In the rows, 128 means zero.
Known rows, with every step that occurs
goki, zisavub, zapobap, tutop: [141 169  98 115  71 140 139 103 148 138 103 113 110  96 112 121  96 158
 141 122 143 162 118 131 169 128 125 141  96 111 116 179]
tutop, goki, zisavub: [152 159 123 143 110 126 106 139 151 104  85  95 105 112 109 116  85 143
 148 126 131 163 107 141 154 144 151 108 102 126 102 178]
dife, tutop, goki, zisavub: [127 165 122 136 115 147  98 143 141  93  72  92  87 100 102 110  64 159
 134 128 128 164 103 157 144 159 160 102 109 133 126 160]
zisavub, goki: [178 106 105 134  90 111 130 152 124 121  81 140 117 139 131 121  97 145
 122 108  76 127 103 132 133 165 143  97  69 113  84 200]
zisavub, zapobap, mavi, tutop: [129 128 135 127  46 103 115 150 143 133  97 134 149  99 103 136 104 144
 128 131 126 139 135 122 143 133 154 120 111 123  70 178]
zisavub, goki, legas, zapobap, tutop, neza: [118 135  87 131 101 140 139 116 124 125  64  91 101 117 129 117 115 140
 104 126  86 129  61 179 113 195 144 119  43 133 100 219]
goki, zisavub, zapobap, mavi, neza, tutop: [128 165 152 188  78 128 140 148 155 158  73 108 168  93  99 126 114 148
 135 130 166 186 170 151 163 138 149 155 109  89  77 218]
legas, goki, zisavub, zapobap, mavi: [169 162 127 163  63 130 127 185 154 169  85 112 163  93  89 149 148 130
 120 121 143 169 122 136 169 139 128 141 114 131  40 158]
zisavub, zapobap, tutop: [149 146  94  91  64 128 137 116 125 119 116 128 106  96 120 122  92 151
 125 127 113 151 130 118 147 126 120 118  83 102 108 183]
legas, goki: [199 140 102 146  66 118 130 153 127 125  92 137 133 120 106 136 114 144
 120 132  91 127 110 138 138 163 131 108  79 135  52 185]
dife, zapobap, zisavub: [177 133 141 126 111 126 121 127 149 122  84 124 142  98 142 130  67 125
 159 157 111 151 122 119 156 121 138 118 131 131  80 199]
legas, zapobap, tutop: [139 165 113 110  75 136 144 102 112 111 106 117 101 123 126 120  86 150
 133 141 114 157 112 157 144 142 110 117  71 127  98 209]
neza, tutop, zapobap: [144 147 108 154  71 129 120 115 121 114  76 124 125 100 103 138  73 151
 132 140 114 124 120 138 126 158 179 101 113 100  80 212]
neza, tutop: [157 139 118 152  75 118 120 118 119  96 100 120 125 126 129 120  72 142
 143 136 111 146 132 140 119 168 151 118  91 113  75 210]
legas, goki, zisavub, zapobap, mavi, tutop: [138 158 122 172  37 114 119 154 173 162  80 116 180  95  76 134 151 148
 125 126 148 138 109 150 157 141 151 148 122 136  59 163]
mavi, neza, tutop, zapobap: [143 152 114 172  74 132 138 116 128 132  55 136 139 103  92 133  81 171
 125 150 113 115 143 150 140 150 174 105  97  90  88 252]
zisavub, zapobap, mavi: [160 130 135 115  72 114 119 180 127 140 108 126 133  92 116 152 106 125
 126 129 128 174 145 108 156 133 129 117 101 115  57 178]
zapobap, zisavub, goki, legas: [177  89 118 127 129 117 122 137 166 139  82 118 117 121 140 155  91 104
 116 131  90 134  83 137 151 177 156 107  69 135  75 214]
goki, zisavub, zapobap: [155 151 117 125  68 146 128 131 140 139  87 124 132  97 108 133  96 149
 148 122 144 163 120 123 168 144 136 146 115 126  84 165]
goki, legas, zapobap, tutop, neza: [116 157 104 120  88 154 133  99 132 117  78  82  95 102 126 132  95 142
 120 154 109 142  85 168 125 191 136 126  61 145  93 216]
mavi, zapobap: [176 147 103  92  93 130 126 123 133 128  91 136 122 119 121 134  62 157
 152 150 105 155 108 132 150 153 161  97  79 117  91 195]
zapobap, mavi, tutop, goki: [128 134 143 145  92  81  91 160 158  99  97 105 122 118 104 119  92 139
 126 131 115 143 117 134 123 136 169  81  97 123  86 195]
tutop, goki, legas, zapobap, zisavub: [139 135 145 106 150 134 108 125 155 106  87  91 109  99 125 148  81 102
 139 159 133 172  98 160 147 156 144 105  87 148  74 194]
goki, legas: [174 122 108 130  82 134 114 118 147 118 107 126 114 104 126 160  86 130
 127 150 103 133  90 125 148 184 151 119  65 152  74 194]
zapobap, tutop: [164 145 101 111  77 119 132 115 132 110 114 116  92 121 132 126  73 150
 131 132  99 138 121 128 145 141 124 104  69 115 107 208]
goki, legas, zapobap: [150 138 117 129  84 149 127 114 125 120  99 126 121 106 121 156  91 127
 130 159 120 147  89 148 146 184 139 127  69 162  70 195]
dife, zapobap, tutop, goki, zisavub: [133 182 108 147 120 130 112 108 168  98  94  94 115  91 119  88  85 144
 151 142 132 160  90 138 149 105 150 119 112 114 141 184]
legas, goki, zisavub, zapobap, tutop, neza: [146 180  85 144  56 148 143 129 150 151  64  86 130  87  93 107 143 167
 118 115 125 140 101 165 135 156 124 145 101 118  80 174]
legas, zapobap: [152 150 126 118  75 138 135 130 101 114  91 128 118 121 118 132  80 142
 145 143 115 155 122 145 146 156 121 120  89 144  67 198]
zapobap, zisavub, goki: [181 102 130 120 123 110 132 155 144 129  72 120 117 134 137 128  84 125
 129 115  85 139 112 135 147 152 135 100  88 116  77 212]

Rows
[126 175 161 207 125 106 115 156 170 121  70  79 142 112 100 108  99 142
 136 129 154 187 156 170 152 145 166 120  95  93  87 235] | zapobap, mavi, neza, tutop, goki, zisavub
[136 135 109 157 117 115  97 115 149  80 106 101 116 106 122 122  82 118
 127 143 120 148  99 147 107 181 181 100  70 120  90 200] | neza, tutop, goki, legas
[159 141 122 173  80 118 139 116 129 113  76 129 144 120 118 113  82 158
 130 142 115 140 157 154 134 163 150 119  75 100  83 250] | mavi, neza, tutop
[157 151 145 159  82 122 134 173 143 163  62 125 130  98  92 166 101 154
 111 151 106 128 151 124 175 127 161  89  98 106  72 239] | tutop, zapobap, mavi, neza
[147 114 118 154 117 118 130 131 141 131  44 117 129 116 117 136  84 130
 124 119  99 125 110 156 125 150 179  93 114  81  79 227] | neza, tutop, zapobap, zisavub, goki
[ 99 139 144 157  66 126 103 135 151 133  71  85 137 100 105 147 112 134
 119 158 122 135  87 169 118 199 172 129  89 165  54 210] | goki, legas, zapobap, mavi, tutop, neza
[142 146 152 160  97 133 135 148 145 156  83 119 144 103 108 166 112 125
 113 166 128 159 131 153 175 166 134 129  56 151  59 233] | goki, legas, zapobap, mavi, neza
[139 143 119 148 108 105 106 132 130  73  99 106 113 116 118  98  75 138
 140 126 116 159 124 145 104 152 163  95  89  97  88 200] | neza, tutop, goki
[106 153 140 154  53 126 109 154 165 151  56  82 145  93  90 122 120 158
 141 125 144 150 119 147 140 157 170 143 135 131  71 179] | goki, zisavub, zapobap, mavi, tutop, neza
[155 156 101 128  83 125 130 107 136 110 107 127 124 101 138 114  79 146
 140 149 104 138 105 118 143 112 135 118  94 116 119 198] | dife, zapobap, tutop
[145 153 103 115  77 125 133 125 124 111  86  83  81 116 126 112  82 161
 126 132  89 133 114 143 121 164 137 104  79 116  97 213] | zapobap, tutop, neza
[160  99 107 129 126 132 120 135 163 153  57 122 115 100 118 175  95 115
 109 134  90 109  71 133 158 167 178  91  90 123  82 214] | tutop, zapobap, zisavub, goki, legas
[143 116 132 151 104 123 128 167 129 145  87 122 133 123 123 153 124 101
 105 130 104 154  82 153 145 179 140 114  55 147  60 202] | zisavub, goki, legas, zapobap, mavi
[140 161 106 122 115 110 112 116 143  82 104 113 109  93 129  90  83 140
 136 147 107 149 100 122 129  99 145  91  96 104 133 191] | dife, zapobap, tutop, goki
[131 170 131 190 118 123 124 117 162 102  63  95 136 114 102  95  89 159
 147 130 144 164 142 173 137 154 166 124  94  98 107 231] | mavi, neza, tutop, goki, zisavub
[149 113 107 138  98 137 133 128 120 130  81 138 127 122 125 139 107 123
 117 133  96 132  68 161 138 190 139 120  49 147  75 198] | zisavub, goki, legas, zapobap
[137 158 115 119 100 134 111 141 150 112  86 108 119  89  98 110  98 146
 146 122 146 173 117 130 153 129 147 123 112 116 100 157] | tutop, goki, zisavub, zapobap
[135 154  95 134 122 122 107 104 167  89 114 112 109  78 131 112  87 124
 127 160 112 140  72 122 135 128 158 104  70 123 139 189] | dife, zapobap, tutop, goki, legas
[129 138  86  96 111 125 117 107 154 100 124 111  96  75 114 124 100 129
 112 135 120 151  92 124 139 138 147 104  59 109 123 174] | zisavub, zapobap, tutop, goki, legas
[176 108 107  95 148 126 126 121 170 151  72 126 131 114 137 156  75 118
 136 145  94 151  67 149 157 173 177  99  59 123  92 207] | mavi, zapobap, zisavub, goki, legas
[144 144  92 113 118 117 106 107 160  90 120  97  81 100 124 126  88 125
 113 140 106 141  86 134 134 157 152  91  45 125 124 198] | zapobap, tutop, goki, legas
[120 148 148 162 108 102 125 173 146 117  80 112 148  88  97 108 111 138
 116 129 146 188 178 144 129 122 152 104  91  68  80 222] | zisavub, zapobap, mavi, neza, tutop, goki
[168 131 129 111 104 134 121 134 146 139  66 117 108  97 113 168  66 135
 138 147 106 129 121 123 166 137 158  92 129 116  72 207] | tutop, zapobap, zisavub
[133 145 120 119 118 136 109 124 134  94  97 107 110 100 113 130  91 124
 129 155 123 156  82 156 134 169 148 103  66 150  82 185] | tutop, goki, legas, zapobap
[147 155 163 151  88 126 147 164 119 152  76 124 144 120 106 141 108 143
 126 154 123 168 159 153 172 139 118 116  77 129  59 238] | legas, zapobap, mavi, neza
[140 148 134 169  76 111 111 155 129 133  84 112 133  97 107 158  85 133
 122 143 119 147 134 137 133 147 180  98 119  96  59 215] | neza, tutop, zapobap, mavi
[135 146 117 114 111 132  98 153 119  78  85 116  80 101 110 116  62 154
 123 131 103 152 112 142 125 156 152  72  94 124 115 171] | dife, tutop, goki
[181 111 114  84 136 114 133 141 150 146  63 131 129 128 131 129  69 138
 145 127  93 159  96 147 151 143 163  85  83 102  93 211] | mavi, zapobap, zisavub, goki
[101 139 115 130  95 125  98  94 152  86  87 115 124 106 101 121  91 134
 129 154 125 124  67 163 122 170 171 107  76 158  95 188] | mavi, tutop, goki, legas, zapobap
[156 116 142 116 121 123 142 147 123 133  63 123 129 134 130 125  88 122
 136 121 102 153 109 162 143 153 120 108  92 127  67 211] | legas, zapobap, zisavub, goki
[172 140 155 159  82 109 133 176 143 148  86 122 131 117 111 148 102 148
 118 141 107 153 160 131 169 143 133 105  74 117  67 236] | zapobap, mavi, neza
[132 150  93  93  68 136 137 131 123 121  85  99  98  89 118 108 101 164
 120 126 109 146 129 133 124 147 130 117  91 102  97 194] | zisavub, zapobap, tutop, neza
[112 132 133 123  81  90  94 163 156 109 101 118 134  94  93 117 108 139
 125 126 132 152 127 123 127 117 165  99 112 107  89 170] | zisavub, zapobap, mavi, tutop, goki
[154 127 144 112 118 149 125 113 150 128  92 107 120 106 131 164  76 108
 139 165 127 161 102 155 161 171 133 129  87 161  64 206] | goki, legas, zapobap, zisavub
[134 144 115 175 123 118 114 110 163  96  83 111 132 100 112 117  90 140
 119 153 121 141 124 158 127 176 176 106  55 107  99 239] | mavi, neza, tutop, goki, legas
